Each row comes from the steps of one walk. Every step used is in the known rows, and no mark comes twice. Write the walk behind each row, first mark first.
(in the rows, 128 means zero)
Known rows
senap-lufu-tovonuk-madap-nofef-nisus-virur: [153 121 130 128  75 221 136 134 124 122 154 178 142 167 129 124 142 124
  82 133  49 134 144  71 109 110 102 106 113 158 107 130  85 171 133 141]
safi-lumif: [131 139 114 122 133 117 143 131 128 118  99 105 119 134 124 136 127 123
 134 122 118 135 143 128 122 131 118 133 133 143 115 125 134 121 134 127]
senap-lufu-madap-duge: [141 120 135 126 137 181 152 148 127 170 142 189 124 160 125 134 133 116
  91 139  37 141 123 101 114 135 119 123 101 147 132 115 135 153 145  84]
nisus-tovonuk-nofef-lufu-madap: [133 111 149 104 111 180 144 131 113 152 154 137 143 132 128 123 119 111
 136 142  94 129 147  97 127 103 118 113 121 133 100 104 118 164 139 134]
lufu-tovonuk-madap-duge: [155 122 115 105 136 164 142 142 133 169 129 170 143 140 123 140 139 135
  80 136  52 147 121  98 111 136 109 113 107 146 114 137 126 161 145 112]
nofef-nisus-tomov-virur-duge: [129 133 114 106 122 139  93 131 133 111 131 118 131 125 130 122 131 121
 180  86 102 127 135 104 127 125  95 112 106  96 179 158 131 127 136  91]
madap-nofef: [137 137 137 122 110 139 140 125 136 122 140 133 139 144 127 122 134 121
  99 117 131 138 138 127 129 125 138 125 125 136 109 125 113 141 117 150]
tomov-nisus-virur-duge-madap-nofef-tovonuk: [161 113 126 118 114 211 133 121 136 107 154 165 169 183 127 130 141 131
 135 126  69 131 130 106  85 128 102 107 123 142 139 120  72 160  91 143]
nofef-lufu-nisus-tomov-virur-duge-madap: [131  92 113  95 136 157 100 123 140 129 147 144 157 156 136 133 134 110
 252  82  76 130 141  94  97 130  95 111 121 118 176 137 111 149 122  93]
safi-lufu-nisus-tovonuk-nofef: [138 127 126  87  92 122 118 123 117 160 184 134 121 133 133 126 113 108
 203 106 140 126 150 100 129 122 118 124 112 128  79 126 118 155 120 132]
virur-duge-tomov-nisus-tovonuk-nofef: [146 147 110  89 112 136 124 126 111 144 176 135 105 146 127 129 117 132
 158 128 112 135 126 113 127 117 104 128  96  96 130 126 115 167 109 126]
duge-tomov-nisus: [141 137 105 121 121 113 117 125 116 146 142 121 101 136 134 134 113 135
 138 136 143 135 123 135 117 138 120 138 126 108 131 132 123 144 104 127]
nofef-nisus-virur-duge-madap-tomov: [128  97 125 140 109 190  97 124 132 101 134 150 146 152 135 139 142 118
 159  82  68  94 120 104 131 102  79 118  98 138 168 153 119 135 119 104]
tovonuk-nofef-lufu-nisus-virur-duge-tomov: [126 137 124  79  84 150 106 111 124 125 158 145 136 152 144 123 117 116
 200 114 130 128 156  92 123 116  94 121 100 143 150 125  92 160  99 115]
senap-lufu: [127 128 133 142 117 150 135 136 123 141 152 164 117 151 127 128 132 128
 128 137  90 132 131 121 118 121 127 131 125 132 143 116 123 135 134 108]
nofef-tovonuk: [129 135 124 130 113 137 124 134 132 137 140 141 145 130 126 127 125 130
 130 125 117 135 141 118 118 134 130 118 136 118 135 117 116 128 119 119]
nisus-virur-duge-madap-nofef-lufu-lumif: [145 103 142  96  99 226 143 116 130  97 131 160 179 157 115 138 146 117
 158 110  86 117 126 103  85 102  91 111 114 180 150 124 106 150 111 132]
tomov-nisus-virur: [142 122 127 130 127 155 126 119 107 134 123 126 122 141 136 130 124 141
 130 159 128 123 120 124 110 128 100 121 130 135 131 139 102 135 108 142]
nisus-tomov-virur-duge-lufu-madap-nofef: [139 134 129 102 157 183 117 137 144 129 131 151 143 147 129 123 131 120
 135 114  77 135 141 118 116 128 110 109  98 124 144 134  99 164 131 136]
tomov-virur-duge-madap: [132 105 118 103 161 142 126 129 136 104 132 148 143 154 123 131 148 116
 171 120  60 125 110 125 107 108 127 123 116 119 165 142 134 143 132 129]
tomov-virur-duge-madap-nisus-tovonuk: [128 109 142  99 130 141 143 131 119 118 166 135 141 159 122 138 148 103
 181 104  69 137  93 110 123 113 126 115 118 103 160 141 137 147 142 134]
tovonuk-nofef-lufu: [138 123 152 107  97 160 124 122 125 144 152 137 146 133 130 116 127 122
 134 129 128 135 155 126 124 105 121 123 129 142 125 110 108 147 124 124]
madap-duge-tomov-virur: [129 146 102  89 137  90 114 127 116 166 136 141 113 150 134 139 134 123
 118 125  97 143 117 122 122 122 130 130 104 102 150 156 158 135 127 115]
nisus-tovonuk-madap: [132 118 111 123 134 144 131 127 112 139 147 134 129 143 125 144 131 128
 122 142 102 122 124 102 123 118 118 113 118 108 110 132 130 149 134 153]
nisus-tomov-virur-duge-lufu-lumif: [133 130 115  93 150 173  99 136 123 151 118 149 135 112 115 135 132 137
 197 102 108 126 122 125 105 124  80 117  99 117 175 149 126 137 131 104]
nofef-lufu-nisus: [125 111 138 122 102 125 125 126 120 148 164 127 139 137 139 124 117 113
 193 111 132 132 146 107 123 131 115 122 133 141 133 116 112 141 115 104]
nofef-nisus-tovonuk-madap-duge-tomov: [146 127  94 107 106 134 104 129 107 163 177 136 117 155 131 152 127 117
 112 103  91 126 122  76 133 124  98 116  89  95 114 143 155 151 133 115]
nofef-lufu-tovonuk-madap-virur-duge: [149 124 133 123 102 167 144 142 133 122 137 156 175 136 126 139 133 129
 142 164  35 127 151 116 118 100 107 107 107 148 159 127  95 161 126 124]
virur-duge-tomov-nisus-tovonuk: [133 143 101 114 125 111 131 130 105 134 175 123  99 148 130 140 114 136
 166 135 111 127 112 113 120 126 105 128 106  94 152 133 129 148 115 114]
madap-tomov-virur-duge-lufu-lumif: [121 127 126 110 138 152 110 145 110 168 136 164 129 117 117 136 133 129
 168 106  83 117 110 148 123  92  88 124  87 127 185 156 136 149 119  98]
nisus-virur-duge: [122 136 128 120 130 151 129 121 127  94 120 137 136 141 132 131 134 136
 139 141 108 115 123 114 120 120 104 117 110 143 164 141 113 126 126 123]
virur-duge-madap-nofef-tovonuk: [147 121 126 114 115 184 136 131 157 100 160 168 175 171 119 128 145 116
 132  95  70 135 138 109 103 127 130 114 121 134 137 108  98 153 111 131]
madap-nisus-tomov-virur: [126 139 138 105 112 133 113 126 129 146 113 116 131 122 130 130 134 118
 152  97 137 152 125 128 131 143 122 117 133  99 155 155 127 129 133 124]
madap-tomov-nisus-tovonuk-nofef-lufu-lumif: [144 111 141 106  76 187 129 133  85 208 166 148 132 116 118 134 118 128
 164 113 107 128 133 124 120  89  74 119 110 126 126 131 121 169 103 106]

Which walk is each row?
[141 130 128 123 132 161 132 122 115 112 132 134 125 147 133 129 127 143
 145 154 107 122 116 121 108 126  91 117 113 139 164 140  98 139 110 119] => tomov-nisus-virur-duge
[165 138  89 107 119 151 112 133 119 189 159 166 130 163 129 148 121 136
  92 135  87 151 129 107  95 149 105 116 108 104 134 129 117 166  98 108] => nofef-tovonuk-madap-duge-tomov-nisus
[135 128 135 124 142 156 131 148 136 133 157 157 133 129 126 125 128 143
 148 133  75 127 123 120 120 125 105 123 110 151 148 116 101 150 146 105] => virur-duge-lufu-tovonuk
[135 140 134 129 117 129 133 133 134 104 125 138 152 134 126 134 135 125
 153 141  86 118 137 138 144 112 119 124  99 122 155 134 113 129 112 129] => madap-virur-duge
[155 124 129 122  93 170 120 126 133 115 154 132 144 148 126 124 134 110
  86 101 115 133 143 105 131 120 121 114 113 130  99 130 111 160 116 152] => tovonuk-madap-nofef-nisus
[139 144 122  99 103 151 105 127 141 104 143 121 142 142 129 116 137 114
 151  73 103 136 145 104 129 122 105 109 103 104 160 154 116 140 125 112] => madap-nofef-nisus-tomov-virur-duge
[124 131 110 109 141 128 102 124 129 141 105 123 128 123 132 130 132 132
 157 116 120 134 135 123 119 129 116 118 128  97 149 156 132 125 132 126] => nisus-tomov-virur
[140 130 108 136 114 194 113 131 117 147 137 170 145 155 133 143 127 144
 116 144  66 121 131 117 103 116  78 100 102 124 176 149  85 164  89 114] => nofef-tovonuk-madap-tomov-nisus-virur-duge
[117 108 132 121 100 119 131 127 103 159 188 121 134 143 138 131 116 113
 210 114 124 127 140  88 128 123 109 115 131 122 122 116 120 142 124 111] => nofef-lufu-nisus-tovonuk
[134 101 146 122 111 157 138 127 121 133 160 131 141 150 123 143 141 107
 158  98 105 133 104 109 131 130 126 123 134 116 113 122 132 140 138 145] => duge-madap-nisus-tovonuk
[143 120 113 117 132 159 138 138 135 137 117 150 138 125 123 133 131 135
 104 144  82 138 129 108 113 128 121 116 125 141 110 130 115 160 140 140] => lufu-tovonuk-madap
[143 138 123  83 109 163  88 127 138 121 133 130 137 123 127 110 134 117
 173  78 104 135 149 105 134 116  93 113  97  99 157 151 117 145 130 103] => tovonuk-nofef-nisus-tomov-virur-duge
[110 138 120 120 135 111 119 137 123 138 132 145 125 134 131 129 136 124
 142 115  75 124 119 143 136  96 116 121  99 111 190 163 140 139 122 103] => madap-tomov-virur-duge
[149 128 128 106  90 181  84 123 140 136 127 125 137 113 129 116 126 121
 151  73 142 131 159 101 142 133  93 120 113 112 111 133 110 138 126 114] => tovonuk-nofef-nisus-tomov
[132 109 147 116 117 162 146 131 129 111 168 139 143 157 120 142 143 109
 172  94  86 131  99 106 129 128 118 119 116 120 145 122 129 144 140 124] => virur-duge-madap-nisus-tovonuk
[124 124 104  99 134 117  98 124 129 154 120 125 128 126 137 126 125 118
 209  93 127 141 141 104 124 147 110 117 124  98 134 154 121 137 118 120] => lufu-nisus-tomov-virur
[127 139 140  95 133 162 133 138 142 122 101 130 136 122 126 127 128 107
 152 103  95 151 119 118 127 147 117 109 110 113 172 148 123 148 141 107] => lufu-madap-nisus-tomov-virur-duge
[120 117 122 131 107 134 136 136 105 165 190 161 111 160 132 131 124 114
 198 116  89 132 131  81 129 130 115 124 118 113 118 117 120 148 129 107] => senap-lufu-nisus-tovonuk
[137  96 115 139 135 165 127 135 113 149 171 152 127 161 127 148 134 130
 173 107  50 112 104 120 119 108  89 122 105 109 154 138 122 157 114 108] => virur-duge-madap-tomov-nisus-tovonuk
[144 123 110 129 124 192 131 137 119 148 119 167 132 141 132 141 130 150
 112 152  45 123 117 114 107 113  74 107  99 147 161 159  90 175 112 116] => lufu-tovonuk-madap-tomov-nisus-virur-duge
[139 129 141 132 114 187 160 141 136 132 143 174 130 161 124 121 131 109
  86 135  67 142 140 111 117 125 141 123 117 150 109 106 109 164 129 133] => senap-lufu-madap-nofef
[113 128 104 115 141 128 122 136 107 149 152 151 126 150 128 145 140 123
 136 130  49 119 115 117 131  85 107 107  90  90 171 168 141 161 129 128] => nisus-tovonuk-madap-tomov-virur-duge
[127 128 138 130 144 167 111 125 121 114 145 147 133 149 135 132 132 142
 146 145 110 106 123 121 120 117  92 119 105 149 161 129  97 132 127 129] => nisus-virur-duge-lufu
[146 145  90 104 118 144 109 131 132 170 146 169 140 157 129 150 128 129
  87 123  88 144 137 100 108 142 118 115 105 109 134 130 130 152 113 113] => nofef-tovonuk-madap-duge-tomov
[148 120 135 119 141 157 127 147 126 185 159 168 135 137 130 134 134 142
 110 128  66 137 120 112 121 135 102 123 110 154 121 120 116 147 149  99] => madap-duge-lufu-tovonuk
[147 129 132  91 123 180  69 130 132 140 160 141 135 131 131 112 132 124
 180  82 104 126 150 110 135 113  81 115  93 104 156 139 102 151 132 108] => tovonuk-nofef-nisus-tomov-virur-duge-lufu
[153 107 136 118 104 182 125 128 150  82 166 142 157 163 122 123 145 104
 140  71  81 123 130 103 124 119 115 121 108 139 127 120 112 151 121 123] => virur-duge-madap-nofef-nisus
[144 100 120 139 138 171 121 134 131 140 146 158 133 155 128 140 135 129
 157 104  60 117 111 140 114 116  94 129 107 127 164 138 114 157 105 100] => virur-duge-madap-tomov-nisus
[137 148 119  91  85 161  94 115 128  97 141 133 125 138 135 120 125 121
 143 104 128 118 141  96 138 110  94 124  89 127 143 141 110 145 114 123] => tovonuk-nofef-nisus-virur-duge-tomov
[148 125 141 109  91 159 107 127 129 130 148 128 133 122 127 109 128 113
 131  94 131 130 146 112 146 116 113 126 113 126 104 122 117 146 124 124] => tovonuk-nofef-nisus
[132 126 158 120 113 161 151 139 135 131 116 128 133 119 125 127 122 103
 111 118 122 146 116 125 137 146 136 123 127 141 119 121 124 149 135 127] => lufu-madap-nisus
[118 145 101 101 134  83 109 124 119 136 125 122 108 134 134 132 126 124
 141 133 126 134 124 132 124 116 142 133 123  97 146 150 147 133 122 142] => duge-tomov-virur
[148 131 128 114  96 194 122 119 132  82 143 139 151 162 130 126 140 117
  99 115  97 120 137  91 123 111  97 103  95 145 133 142  95 158 114 147] => tovonuk-madap-nofef-nisus-virur-duge
[148  99 127 136 127 155 121 125 136 118 115 143 165 146 125 144 144 116
 158 130  76 113 135 135 132 114 127 130 122 123 115 128 116 132 111 163] => duge-madap-virur
[138 119 134 121  98 164 143 122 112 138 180 135 152 166 129 138 134 120
 104 138 103 130 146 100 114 102 122 105 125 127 109 116 112 162 125 161] => nisus-tovonuk-madap-nofef-lufu
[129 131 125 140 121 160 121 127 112 137 131 145 122 144 137 136 127 144
 137 136  94 113 116 135 123 112  80 119 102 134 179 156 103 143 100 104] => madap-tomov-nisus-virur-duge
[122  97 115 126 144 140 107 128 126 149 122 151 137 146 131 139 146 116
 147 105  67 119 116 140 123  97 125 128 122 112 147 156 141 143 121 135] => duge-madap-tomov-virur
[140 119 123 131 128 129 138 130  98 155 164 119 113 138 129 133 120 136
 150 144 115 129 115 116 121 126 110 122 129 105 117 128 123 142 121 132] => tomov-nisus-tovonuk
[146 116 113 143 126 160 116 132 114 171 135 148 120 140 131 142 125 135
 101 132  94 127 125 141 120 117 100 121 113 118 134 146 111 166 101 128] => tovonuk-madap-tomov-nisus
